What can hang from each mark:
sufa: nopo
donadu: bega pegi sufa
bega: donadu
pegi: nopo saluf
saluf: bega pegi sufa
nopo: pegi sufa

Each row was made from one small tree. Brackets hold a mark, then the marks that hang from it, in alphabetical order. Every link used is in the known rows. Write each row's tree.
(in the rows, 128 means zero)
Known rows:
{sufa {nopo {pegi {saluf {bega donadu}}}}}: [127 146 142 133  96 131 127 126 151 138 100 142 159 108 129 122 112 161]
{saluf bega {pegi {nopo sufa}}}: [118  85  76 155 102 112 127 182 142 124 116 122  69 118 110 109 124 182]
{pegi nopo {saluf {bega donadu} sufa}}: [130 110 166 108  84 155 121 161 191 134 110 132 124 148  80 124 137 183]
{nopo {pegi {saluf {bega donadu}}} sufa}: [130 124 151 148 150 123 129 145 170 142 102 148  92 132  95 105 117 159]
{sufa {nopo {pegi {saluf bega}}}}: [114 142 100 120  89 115 118 154 152 128 105 141 131  92 123 126 100 131]
{saluf {bega donadu} {sufa {nopo pegi}}}: [116 159 233 131  59 146 120 100 179 132  76 167 183 114 164 141 125 180]
{donadu bega}: [137 114 166 107 189 123 157 133  86 119 138  93 112 122 117 150 122  42]
{bega {donadu {sufa {nopo {pegi saluf}}}}}: [149 153 155 161 130 146 148  32 121 128 128 117 211 132 120 110 134 151]
{sufa {nopo {pegi saluf}}}: [115 139 106 127  99 114 144 127 141 124 122 142 156 114 107 117 109 112]
{donadu bega pegi}: [131 120 114 107 203 110 132 143  77 125 153 106  93 138 153 152 138  43]
{donadu bega pegi {sufa nopo}}: [136 152 116 139 142 113 118  83  73 105 144  78 128 112 184 137 128  66]
{nopo {pegi {saluf bega}} sufa}: [115 121 107 134 144 107 122 173 175 132 112 149  61 119  87 104 103 128]
{donadu bega {pegi nopo saluf} sufa}: [144 120  57 120 168 115 110 128 135 111 141  62  90 153 105 125 156  85]
{bega {donadu pegi sufa}}: [157 134 118 150 205 160 143  24  49 135 181 115 180 161 157 124 155 114]
{bega {donadu {pegi saluf} {sufa nopo}}}: [152 146 113 157 137 146 137  57  70 132 167 119 182 138 153 110 134 144]
{nopo {pegi {saluf bega sufa}}}: [108 139 134 101 130 120 113 164 194 132  91 164 126 114  96 145 124 130]
{pegi nopo {saluf {bega donadu}}}: [144  99 108 109 123 158 127 150 152 142 132 105 111 144  75 116 134 164]
{saluf {bega donadu} {pegi {nopo sufa}}}: [135  89 123 169 106 131 136 150 135 136 109 124 107 139 119 107 139 217]
{bega {donadu {pegi saluf}}}: [146 118 107 130 190 144 150 113  68 150 175 140 147 163 128 125 141 119]

Which tree is each row?
[128 150  51 132 110 128  95 120  89 125 157 114 107  90 163 121 106 130]
{donadu {pegi {saluf bega}} {sufa nopo}}
[135 115 125 126 128 145 137 119 142 137 148 140 150 188 105 116 159 148]
{bega {donadu {pegi nopo {saluf sufa}}}}
[102 148 184 127  66 119 144 100 162 110 107 166 183 123 132 129 120 115]
{saluf {sufa {nopo pegi}}}
[128  99 105 127 153 101 128 159 139 113 141  85  48 167 123 108 139  76]
{donadu bega {pegi {nopo sufa}}}
[130 151 114 149 119 131 138  30 109 108 136 109 183 111 135 113 126 105]
{donadu {sufa {nopo pegi}}}
[144 137 104 126 210 121 123  85  69 114 155  80 115 130 159 146 146  49]
{donadu bega pegi sufa}
[120 131 137 105 155 101 124 190 130 123 125 136  92 136 128 158 130  73]
{donadu bega {pegi {saluf sufa}}}
[106 142 191 112  49 137 121 146 129 118 118 151 127  89 156 141  95 137]
{saluf bega {sufa nopo}}
[124 123 195 149 112 138 135 141 121 139  94 177 169 112 153 162 139 205]
{saluf {bega donadu} pegi sufa}
[ 99 152 182 112  52 125 111 134 182 118  84 167 144  94 155 142 109 147]
{saluf bega {sufa {nopo pegi}}}
[138  95 104 147 124 144 133 137 120 142 111 121 143 133 125 134 152 209]
{saluf {bega donadu} {pegi nopo}}
[115 124  95 107 144 118 131 159 110 131 163 164 112 143 121 134 125  97]
{donadu {pegi {saluf sufa}}}
[123 102  17  94 137 128 102 188 139 137 156 117  64 141 108 119 133 126]
{donadu {pegi nopo {saluf bega}}}
[123 145 247 129  53 155 131 111 127 130 108 157 166 106 166 139 111 170]
{saluf {bega donadu} {sufa nopo}}
[131 121  93 106 195 101 130 187  97 130 147 112  84 134 126 146 129  59]
{donadu bega {pegi saluf}}
